What can hang from each mark
q_363: q_962
q_177: q_133 q_962
q_133: q_735
q_962: q_177 q_248 q_310 q_363 q_721 q_735
q_735: q_133 q_962
q_248: q_962

Every row comes from one small tree of marks. The marks that hang from a mark follow it in brackets, in the order of their numbers. Every link used is in the known rows. Which tree was each row made from?
Known rows
q_133(q_735(q_962(q_177))): [-0.13  0.10  0.12 -0.26 -0.17  0.04  0.20  0.55 -0.10 -0.14  0.33 -0.22
 -0.29  0.08 -0.37 -0.08 -0.01  0.02 -0.16  0.22]
q_735(q_133 q_962(q_177 q_363 q_721)): [-0.02  0.29  0.07 -0.11 -0.34  0.24  0.22  0.24  0.01 -0.28  0.41 -0.37
 -0.41 -0.02 -0.60 -0.26  0.03 -0.05 -0.51  0.37]
q_248(q_962(q_177(q_133) q_363 q_721)): [-0.06  0.31  0.14 -0.25 -0.35  0.33  0.02  0.27  0.07 -0.31  0.39 -0.49
 -0.27  0.08 -0.43 -0.17 -0.14 -0.16 -0.43  0.29]
q_363(q_962(q_177 q_248 q_721 q_735)): [-0.17  0.26  0.14 -0.29 -0.22  0.18  0.12  0.19 -0.10 -0.08  0.33 -0.46
 -0.26  0.04 -0.52 -0.50 -0.13 -0.23 -0.19  0.50]
q_133(q_735(q_962(q_363))): [-0.08  0.15  0.10 -0.15 -0.21 -0.03  0.22  0.62  0.03 -0.11  0.33 -0.20
 -0.26  0.02 -0.36 -0.03  0.02  0.05 -0.21  0.27]
q_248(q_962(q_177 q_310)): [-0.01  0.13  0.25 -0.24 -0.17  0.17  0.02  0.35  0.04 -0.10  0.35 -0.40
 -0.14  0.10 -0.35 -0.10 -0.07 -0.03 -0.24  0.24]
q_177(q_133(q_735) q_962(q_363 q_721)): [-0.16  0.27  0.09 -0.11 -0.15  0.09  0.18  0.38  0.05 -0.25  0.36 -0.50
 -0.18 -0.03 -0.39 -0.24 -0.15 -0.22 -0.30  0.22]
q_363(q_962(q_177 q_248 q_310 q_721 q_735(q_133))): [-0.18  0.25  0.22 -0.21 -0.13  0.28  0.18  0.12 -0.03 -0.18  0.37 -0.65
 -0.19 -0.05 -0.67 -0.68 -0.14 -0.33 -0.28  0.47]
q_133(q_735(q_962(q_177 q_248 q_310 q_363))): [-0.04  0.21  0.11 -0.18 -0.16  0.11  0.29  0.37 -0.03 -0.10  0.31 -0.40
 -0.26 -0.22 -0.51 -0.26  0.02 -0.05 -0.31  0.23]
q_133(q_735(q_962(q_721))): [-0.18  0.06  0.12 -0.10 -0.15 -0.10  0.14  0.59 -0.04  0.00  0.26 -0.19
 -0.28  0.15 -0.30 -0.21 -0.08 -0.04 -0.15  0.35]
q_363(q_962(q_177)): [-0.08  0.19  0.18 -0.35 -0.26  0.08  0.03  0.31 -0.06 -0.13  0.36 -0.27
 -0.23  0.16 -0.38 -0.13 -0.01 -0.06 -0.17  0.37]
q_363(q_962): [-0.10  0.15  0.19 -0.23 -0.23 -0.05  0.01  0.42  0.03  0.01  0.34 -0.20
 -0.19  0.22 -0.30 -0.10 -0.04 -0.06 -0.09  0.40]
q_735(q_133 q_962(q_310 q_363)): [ 0.02  0.22  0.16  0.01 -0.19  0.10  0.25  0.35  0.15 -0.16  0.43 -0.39
 -0.18 -0.07 -0.55 -0.17  0.08 -0.01 -0.41  0.29]
q_962(q_177 q_310 q_721 q_735): [-0.09  0.16  0.15 -0.15  0.01  0.25  0.17  0.22 -0.06 -0.26  0.26 -0.53
 -0.01  0.00 -0.51 -0.34 -0.17 -0.07 -0.25  0.50]
q_962(q_177 q_248 q_310 q_363 q_721 q_735(q_133)): [-0.08  0.37  0.09 -0.10 -0.11  0.48  0.30  0.04  0.04 -0.32  0.33 -0.69
 -0.17 -0.22 -0.76 -0.53 -0.14 -0.23 -0.46  0.49]
q_962(q_248 q_310 q_721): [-0.09  0.16  0.12  0.04 -0.04  0.05  0.08  0.15  0.06  0.20  0.17 -0.36
 -0.12  0.04 -0.39 -0.38 -0.19 -0.16 -0.22  0.48]
q_735(q_133 q_962(q_363 q_721)): [-0.05  0.25  0.08  0.01 -0.31  0.11  0.19  0.35  0.10 -0.14  0.39 -0.30
 -0.35  0.05 -0.52 -0.23  0.01 -0.05 -0.43  0.39]
q_962(q_735): [-0.13  0.15  0.09 -0.16 -0.06  0.14  0.16  0.46  0.04 -0.12  0.33 -0.28
 -0.03  0.18 -0.36 -0.02 -0.12  0.02 -0.06  0.40]

Which tree is each row?
[-0.02  0.25  0.09 -0.05 -0.30  0.12  0.23  0.41  0.12 -0.16  0.45 -0.26
 -0.31  0.04 -0.51 -0.07  0.08  0.01 -0.37  0.28]
q_735(q_133 q_962(q_363))
[-0.10  0.29  0.08 -0.13 -0.17  0.33  0.25  0.41  0.14 -0.35  0.42 -0.40
 -0.12  0.06 -0.56 -0.06 -0.07 -0.03 -0.27  0.40]
q_962(q_363 q_735(q_133))
[-0.09  0.39  0.04 -0.09 -0.14  0.24  0.31  0.20  0.09 -0.15  0.48 -0.59
 -0.07 -0.17 -0.52 -0.23 -0.10 -0.22 -0.26  0.16]
q_177(q_133 q_962(q_248 q_363 q_735))
[ 0.00  0.32  0.08 -0.04 -0.22  0.21  0.24  0.05  0.01 -0.12  0.35 -0.58
 -0.21 -0.25 -0.60 -0.44 -0.05 -0.18 -0.52  0.29]
q_735(q_962(q_177(q_133) q_248 q_310 q_363 q_721))
[-0.14  0.18  0.24 -0.21 -0.10  0.33  0.09  0.30  0.02 -0.33  0.39 -0.70
 -0.03  0.06 -0.48 -0.38 -0.22 -0.23 -0.29  0.29]
q_248(q_962(q_177(q_133) q_310 q_721 q_735))
[-0.13  0.08  0.16 -0.07 -0.06 -0.06  0.23  0.49  0.00  0.12  0.28 -0.30
 -0.19 -0.04 -0.37 -0.27 -0.05 -0.09 -0.12  0.23]
q_133(q_735(q_962(q_248 q_310)))
[-0.09  0.38  0.07 -0.12 -0.08  0.47  0.27  0.01  0.02 -0.34  0.32 -0.77
 -0.03 -0.25 -0.69 -0.50 -0.20 -0.27 -0.44  0.41]
q_962(q_177(q_133) q_248 q_310 q_363 q_721 q_735)
[-0.03  0.34  0.10  0.05 -0.11  0.13  0.20  0.04  0.11 -0.01  0.35 -0.64
 -0.08 -0.21 -0.49 -0.42 -0.13 -0.29 -0.40  0.25]
q_177(q_133 q_962(q_248 q_310 q_363 q_721))
[-0.21  0.16  0.14 -0.16 -0.07  0.05  0.18  0.47  0.01 -0.16  0.40 -0.43
 -0.10  0.09 -0.31 -0.11 -0.14 -0.19 -0.10  0.08]
q_177(q_133(q_735) q_962)
[-0.08  0.17  0.20 -0.04  0.03  0.12  0.27  0.34  0.07 -0.15  0.45 -0.55
  0.01 -0.03 -0.50 -0.25 -0.06 -0.11 -0.17  0.24]
q_177(q_962(q_310 q_735(q_133)))
[-0.13  0.25  0.14 -0.03  0.04  0.16  0.29  0.18  0.06 -0.05  0.44 -0.68
  0.09 -0.14 -0.49 -0.36 -0.16 -0.28 -0.16  0.14]
q_177(q_133 q_962(q_248 q_310 q_735))
[-0.13  0.20  0.12 -0.10 -0.08  0.13  0.25  0.39  0.05 -0.15  0.48 -0.42
 -0.11  0.08 -0.46 -0.15 -0.06 -0.09 -0.14  0.24]
q_177(q_962(q_735(q_133)))
[-0.22  0.18  0.11 -0.07 -0.09  0.25  0.16  0.38  0.06 -0.22  0.33 -0.40
 -0.15  0.23 -0.50 -0.29 -0.20 -0.14 -0.19  0.50]
q_962(q_721 q_735(q_133))
[-0.06  0.28  0.20 -0.22 -0.18  0.40  0.13  0.27  0.08 -0.43  0.41 -0.73
 -0.05 -0.08 -0.56 -0.34 -0.17 -0.20 -0.43  0.32]
q_248(q_962(q_177(q_133) q_310 q_363 q_721 q_735))
[-0.05  0.21  0.21 -0.26 -0.17  0.10  0.09  0.14 -0.04  0.03  0.32 -0.43
 -0.17 -0.04 -0.47 -0.36 -0.04 -0.18 -0.20  0.36]
q_363(q_962(q_177 q_248 q_310))
[ 0.02  0.25  0.14 -0.01 -0.04  0.05  0.24  0.27  0.07 -0.14  0.35 -0.55
 -0.02 -0.17 -0.48 -0.30 -0.06 -0.06 -0.31  0.41]
q_177(q_962(q_310 q_363 q_721 q_735))
[-0.05  0.33  0.12  0.04 -0.07  0.20  0.32  0.14  0.11 -0.09  0.39 -0.65
 -0.13 -0.23 -0.63 -0.51 -0.09 -0.23 -0.36  0.37]
q_177(q_962(q_248 q_310 q_363 q_721 q_735(q_133)))
[-0.07  0.21  0.11 -0.13 -0.16  0.10  0.26  0.32 -0.05 -0.08  0.25 -0.43
 -0.30 -0.20 -0.52 -0.41 -0.04 -0.11 -0.37  0.33]
q_133(q_735(q_962(q_177 q_248 q_310 q_363 q_721)))
[-0.19  0.27  0.21 -0.23 -0.10  0.27  0.15  0.09 -0.05 -0.20  0.36 -0.73
 -0.06 -0.08 -0.60 -0.65 -0.20 -0.38 -0.26  0.41]
q_363(q_962(q_177(q_133) q_248 q_310 q_721 q_735))
[-0.12  0.20  0.08 -0.02 -0.23  0.10  0.23  0.32  0.07  0.11  0.42 -0.25
 -0.34  0.09 -0.49 -0.24 -0.01 -0.12 -0.24  0.24]
q_735(q_133 q_962(q_248))
[-0.02  0.29  0.14 -0.19 -0.08  0.46  0.30  0.23  0.06 -0.51  0.42 -0.61
 -0.04 -0.14 -0.70 -0.20 -0.04 -0.05 -0.39  0.38]
q_962(q_177 q_310 q_363 q_735(q_133))
[-0.14  0.29  0.12 -0.01 -0.06  0.12  0.24  0.21  0.07 -0.09  0.31 -0.66
 -0.11 -0.23 -0.48 -0.47 -0.18 -0.33 -0.33  0.21]
q_177(q_133(q_735) q_962(q_248 q_310 q_363 q_721))
[-0.17  0.25  0.13 -0.10 -0.02  0.41  0.25  0.08 -0.01 -0.20  0.31 -0.64
 -0.14 -0.07 -0.68 -0.57 -0.20 -0.27 -0.31  0.45]
q_962(q_177 q_248 q_310 q_721 q_735(q_133))
